Each row comes from the steps of one path. Every step used is in the known rows, and no mark comes twice. Write the path behind each row, first mark first.
Known rows
damur-pulu-burarus-bamud-zigodi: [-2.23  0.18  1.90  0.53 -2.48  1.39 -1.49 -1.76  0.82 -0.98 -2.61 -1.03
  4.80  0.71  1.83 -1.56  2.55 -1.30  3.34]
rukel-pulu-zigodi: [-0.11 -1.37  1.49 -3.53 -2.83 -0.12  1.52  1.96  0.23 -0.43  0.96 -1.12
  2.18 -3.26  1.26 -1.34  2.50 -1.28  2.84]
burarus-bamud-zigodi-pulu: [-1.50 -0.10  2.81 -3.60 -2.49  1.58  0.60 -1.34  0.66 -1.29 -3.05 -0.64
  4.31  1.05  2.51 -2.53  2.41 -0.53  2.95]
pulu-burarus-bamud-damur: [-1.41  0.64  0.45 -0.86 -2.05 -0.69 -1.06 -2.35  0.19 -0.26 -0.97 -0.96
  3.38  1.96  1.50 -0.39  1.35 -1.29  2.64]
zigodi-bamud-damur-pulu-rukel: [-0.77 -0.65  1.90 -2.12 -1.86  0.16  1.33 -2.08 -0.67 -0.66 -1.03 -1.51
  2.51  0.15  0.34 -2.34  2.61 -1.21  2.55]
bamud-zigodi-pulu-rukel: [-0.70 -1.31  3.21 -3.96 -2.31  1.16  1.95 -2.29 -0.19 -1.25 -2.12 -2.23
  2.38  0.14  1.15 -3.23  2.89 -0.99  2.23]
burarus-bamud-zigodi-pulu-damur-vovovo: [-2.14 -1.26  0.85 -2.16 -2.07  1.77  1.98 -1.08  0.58 -1.54 -1.78 -1.15
  6.19  1.04  2.21 -2.24  2.07 -0.85  3.30]
bamud-zigodi: [-2.32 -0.21  2.59 -2.21 -2.47  0.57  1.70 -0.75  0.40 -0.67 -0.75 -1.13
  2.22  0.74  1.68 -1.93  2.15 -0.54  3.71]
bamud-burarus-pulu-rukel-vovovo: [-0.36 -1.33  0.62 -5.61 -2.94 -0.96  3.04 -0.64 -1.03 -1.15  2.89 -2.59
  1.33 -0.96  0.29 -0.73  1.90 -0.70  3.50]
pulu-zigodi-bamud-damur: [-0.69  0.23  2.80 -2.21 -1.66 -0.44  0.07 -1.57  0.16 -0.44 -1.79 -0.02
  2.55  1.84  1.32 -1.90  1.84 -1.02  2.07]
burarus-pulu: [-1.86 -0.17 -1.60 -4.04 -2.77  0.38  1.97  0.61  0.35 -0.93  0.74 -1.82
  4.15 -1.06  1.69 -0.75  1.41 -0.63  4.00]
rukel-pulu: [ 0.26 -1.06  0.28 -4.60 -3.40 -0.59  3.29  2.05 -0.34  0.03  3.05 -1.21
  1.78 -3.31  1.17 -0.86  2.02 -0.58  3.63]
zigodi-bamud-damur-pulu: [-1.10  0.42  0.98 -1.63 -1.68  0.53  1.25 -0.65 -0.24 -0.69 -1.04 -0.10
  3.24 -0.18  1.31 -1.72  2.07 -0.70  3.58]
pulu-burarus: [-0.98 -0.28  0.37 -0.55 -2.90  0.85  0.96 -1.46  0.20 -0.98  1.79 -2.33
  3.48 -1.21  1.14 -1.54  1.98 -1.41  2.90]
zigodi-pulu-burarus: [ 0.14 -0.40  0.76 -1.80 -2.73  1.97  0.88 -1.67  0.29 -1.58 -0.20 -2.18
  4.19 -1.88  1.69 -2.34  2.24 -1.25  2.44]
zigodi-bamud-damur: [-0.73  0.54  2.05 -2.69 -1.98 -0.73  1.21 -1.78 -0.23 -0.16 -0.62 -0.18
  2.54  2.28  1.27 -1.67  1.52 -0.59  2.63]
zigodi-bamud-burarus-pulu-damur: [ 0.74 -0.21 -0.45 -3.67 -2.10  0.46 -0.91 -1.44  0.79 -1.02 -2.39 -2.10
  5.10 -0.45  1.66 -1.90  1.32 -1.51  2.81]
rukel-vovovo: [-1.97 -0.99  1.38 -4.83 -3.20 -0.98  4.87 -0.11 -0.97 -0.71  5.69 -1.33
  1.84 -1.01  0.49 -0.78  2.03 -0.18  4.13]
pulu-zigodi-bamud: [-0.92 -0.40  3.22 -2.05 -2.78  0.59  0.52 -0.84  0.39 -0.79  0.12 -0.56
  4.20  0.82  1.26 -2.91  2.62 -1.13  2.09]
burarus-pulu-damur: [-1.07 -0.87 -1.43 -3.85 -2.08  0.32  0.80 -1.25  0.67 -0.82 -0.59 -2.33
  5.44 -1.36  1.35 -1.43  1.53 -1.43  3.31]
burarus-bamud: [-2.99  0.08  0.69 -2.50 -3.23 -0.58  0.89 -0.76  0.23 -0.26  1.81 -1.00
  4.59  1.58  1.63 -0.96  1.81 -0.86  3.37]

Which path is each row?
[-2.28  0.53  0.04 -1.43 -1.77  0.05  0.57 -0.50 -0.05 -0.51 -0.97 -0.31
  3.53 -0.04  1.60 -0.65  1.82 -0.85  3.99]
burarus-bamud-damur-pulu
[-0.69 -1.29  2.36 -4.10 -2.36 -0.72  3.43 -1.90 -1.46 -0.85  2.59 -1.22
  1.84 -0.34 -0.29 -1.54  2.69 -0.67  3.14]
zigodi-bamud-damur-pulu-rukel-vovovo
[-1.81 -0.47  0.04 -1.73 -1.77  0.72  1.98  0.39  0.11 -1.23 -1.40 -0.27
  4.36  1.71  1.77 -1.17  1.51 -0.51  3.20]
burarus-pulu-zigodi-bamud-damur-vovovo
[-1.65 -1.21  1.53 -3.98 -2.43 -1.20  2.91 -1.65 -1.32 -0.70  2.71 -1.41
  2.07 -0.18 -0.03 -0.69  2.51 -0.78  3.47]
burarus-bamud-damur-pulu-rukel-vovovo
[ 0.50 -0.49  0.62 -3.78 -2.75  0.09  0.26 -1.25 -0.13 -1.06 -1.32 -2.73
  2.86  0.53  1.00 -2.00  1.84 -1.24  2.41]
zigodi-bamud-burarus-pulu-rukel
[-1.68 -1.21  1.09 -2.34 -2.47  0.59  2.58 -0.97 -0.62 -0.81  1.14 -2.44
  2.57 -1.40  0.37 -2.15  2.77 -1.26  3.28]
damur-pulu-rukel
[-1.89 -0.70 -0.08 -3.06 -2.31  0.62  0.54  0.73  0.77 -1.24 -0.94 -1.56
  4.02 -1.56  1.66 -1.30  1.99 -1.27  3.16]
burarus-pulu-zigodi
[ 1.09 -0.87 -0.19 -1.84 -3.29  0.46  1.21  0.32 -0.05 -0.53  2.03 -2.07
  2.96 -3.55  1.00 -1.04  2.17 -1.36  2.86]
rukel-pulu-burarus
[ 0.79  0.33  2.97 -2.20 -2.73  0.37 -0.78 -0.13  0.43 -1.13 -1.22 -1.18
  2.07  0.79  1.91 -2.43  1.80 -1.16  2.38]
pulu-zigodi-bamud-burarus
[-1.61 -1.72  1.58 -4.33 -2.84 -0.41  4.55 -0.82 -1.42 -0.95  4.39 -1.99
  1.76 -1.80 -0.21 -1.31  2.83 -0.70  3.76]
damur-pulu-rukel-vovovo
[-0.73 -0.87 -1.12 -2.28 -2.26  1.26  1.58  0.02  0.45 -1.53 -0.86 -1.70
  5.62  0.39  1.86 -1.67  1.28 -0.90  3.52]
zigodi-bamud-burarus-pulu-damur-vovovo
[-0.95 -0.19 -0.23  0.40 -2.54  1.81  0.67 -0.89  0.18 -1.31  0.91 -2.13
  4.11 -2.78  1.15 -1.59  2.39 -1.49  3.50]
damur-pulu-burarus
[ 0.09  0.33  0.51  0.65 -1.93  1.34 -0.52 -1.91  0.06 -1.10 -1.31 -1.19
  3.93 -1.26  1.12 -1.69  2.19 -1.45  2.80]
zigodi-bamud-damur-pulu-burarus
[ 0.64  0.42  2.69 -1.62 -2.49  0.90 -0.96  0.26  0.42 -1.36 -1.78 -1.05
  2.55 -0.29  1.88 -2.49  2.04 -1.20  2.77]
damur-pulu-zigodi-bamud-burarus
[-1.79 -0.59  1.05 -1.94 -1.89 -0.22  0.81 -1.88 -0.57 -0.48 -0.97 -1.68
  2.70  0.42  0.58 -1.44  2.40 -1.37  2.92]
burarus-bamud-damur-pulu-rukel
[ 0.03 -0.33  1.98 -1.25 -2.41  2.37  0.11 -2.12  0.65 -1.72 -2.48 -1.88
  3.91 -1.12  1.94 -2.61  2.51 -1.22  2.48]
bamud-zigodi-pulu-burarus
[ 0.49  0.62 -0.54 -3.80 -2.79  0.55 -0.23  0.32  0.49 -1.23 -1.45 -1.59
  3.71  0.17  2.08 -1.35  1.14 -0.72  3.38]
zigodi-bamud-burarus-pulu
[ 2.03 -0.03  2.82 -3.00 -3.00  0.11 -0.59  0.89  0.31 -0.82 -1.10 -1.02
  1.77 -0.61  1.78 -2.12  1.94 -1.19  2.37]
rukel-pulu-zigodi-bamud-burarus
[-0.98 -0.37  2.90 -3.95 -2.31  1.85  1.96 -0.94  0.46 -1.41 -2.63 -1.00
  3.15 -0.14  2.32 -2.90  2.41 -0.37  3.17]
bamud-zigodi-pulu
[-0.23  0.46 -1.42 -3.96 -2.67  0.33  0.44  0.98  0.47 -1.24 -0.80 -2.20
  2.70 -0.97  2.18 -0.63  0.88 -0.71  3.99]
bamud-burarus-pulu
[ 0.10 -0.39 -1.20 -3.84 -2.02  0.25 -0.34 -0.94  0.77 -1.03 -1.87 -2.62
  4.36 -1.33  1.71 -1.30  1.13 -1.52  3.31]
bamud-burarus-pulu-damur
[-1.92 -0.36  1.34 -1.24 -1.33  0.59  0.45  0.24  0.30 -0.99 -1.76 -0.71
  2.50 -1.75  1.48 -1.45  2.35 -1.33  3.33]
bamud-damur-pulu-zigodi
[ 0.70 -0.86  2.84 -3.08 -3.05  0.25  0.72  0.56  0.19 -0.46  0.24 -0.31
  3.79 -1.04  1.13 -2.50  2.77 -1.11  2.07]
rukel-pulu-zigodi-bamud
[-0.93  0.07  0.66 -1.31 -3.11  1.11 -0.90 -1.98  0.52 -1.10 -0.46 -1.49
  5.82  0.46  1.93 -1.64  2.21 -1.39  2.41]
zigodi-pulu-burarus-bamud
[-0.04 -0.66 -0.18 -4.10 -2.63 -0.06  0.84 -0.69 -0.17 -1.08 -0.85 -3.16
  2.06 -0.38  1.02 -1.43  1.66 -1.26  2.89]
bamud-burarus-pulu-rukel
[-1.99 -0.49  1.33 -1.18 -1.86  0.52  2.52 -0.08 -0.10 -1.01 -0.33 -0.09
  3.43  2.07  1.59 -1.56  1.70 -0.54  3.03]
pulu-zigodi-bamud-damur-vovovo
[-1.01 -0.34  2.77 -1.34 -2.47  1.27  0.37 -0.34  0.34 -1.06 -0.64 -0.31
  4.76 -0.51  1.29 -2.95  2.93 -1.15  2.56]
damur-pulu-zigodi-bamud
[-1.87  0.15  0.35 -0.38 -3.19  0.24 -0.85 -1.84  0.43 -0.60  1.28 -1.65
  5.32  0.87  1.47 -0.96  1.98 -1.46  2.75]
pulu-burarus-bamud
[-0.58 -0.22  0.17 -3.03 -2.26  0.59 -0.67  1.14  0.89 -1.43 -2.13 -1.92
  2.93 -1.49  2.07 -1.14  1.61 -1.33  3.17]
bamud-burarus-pulu-zigodi
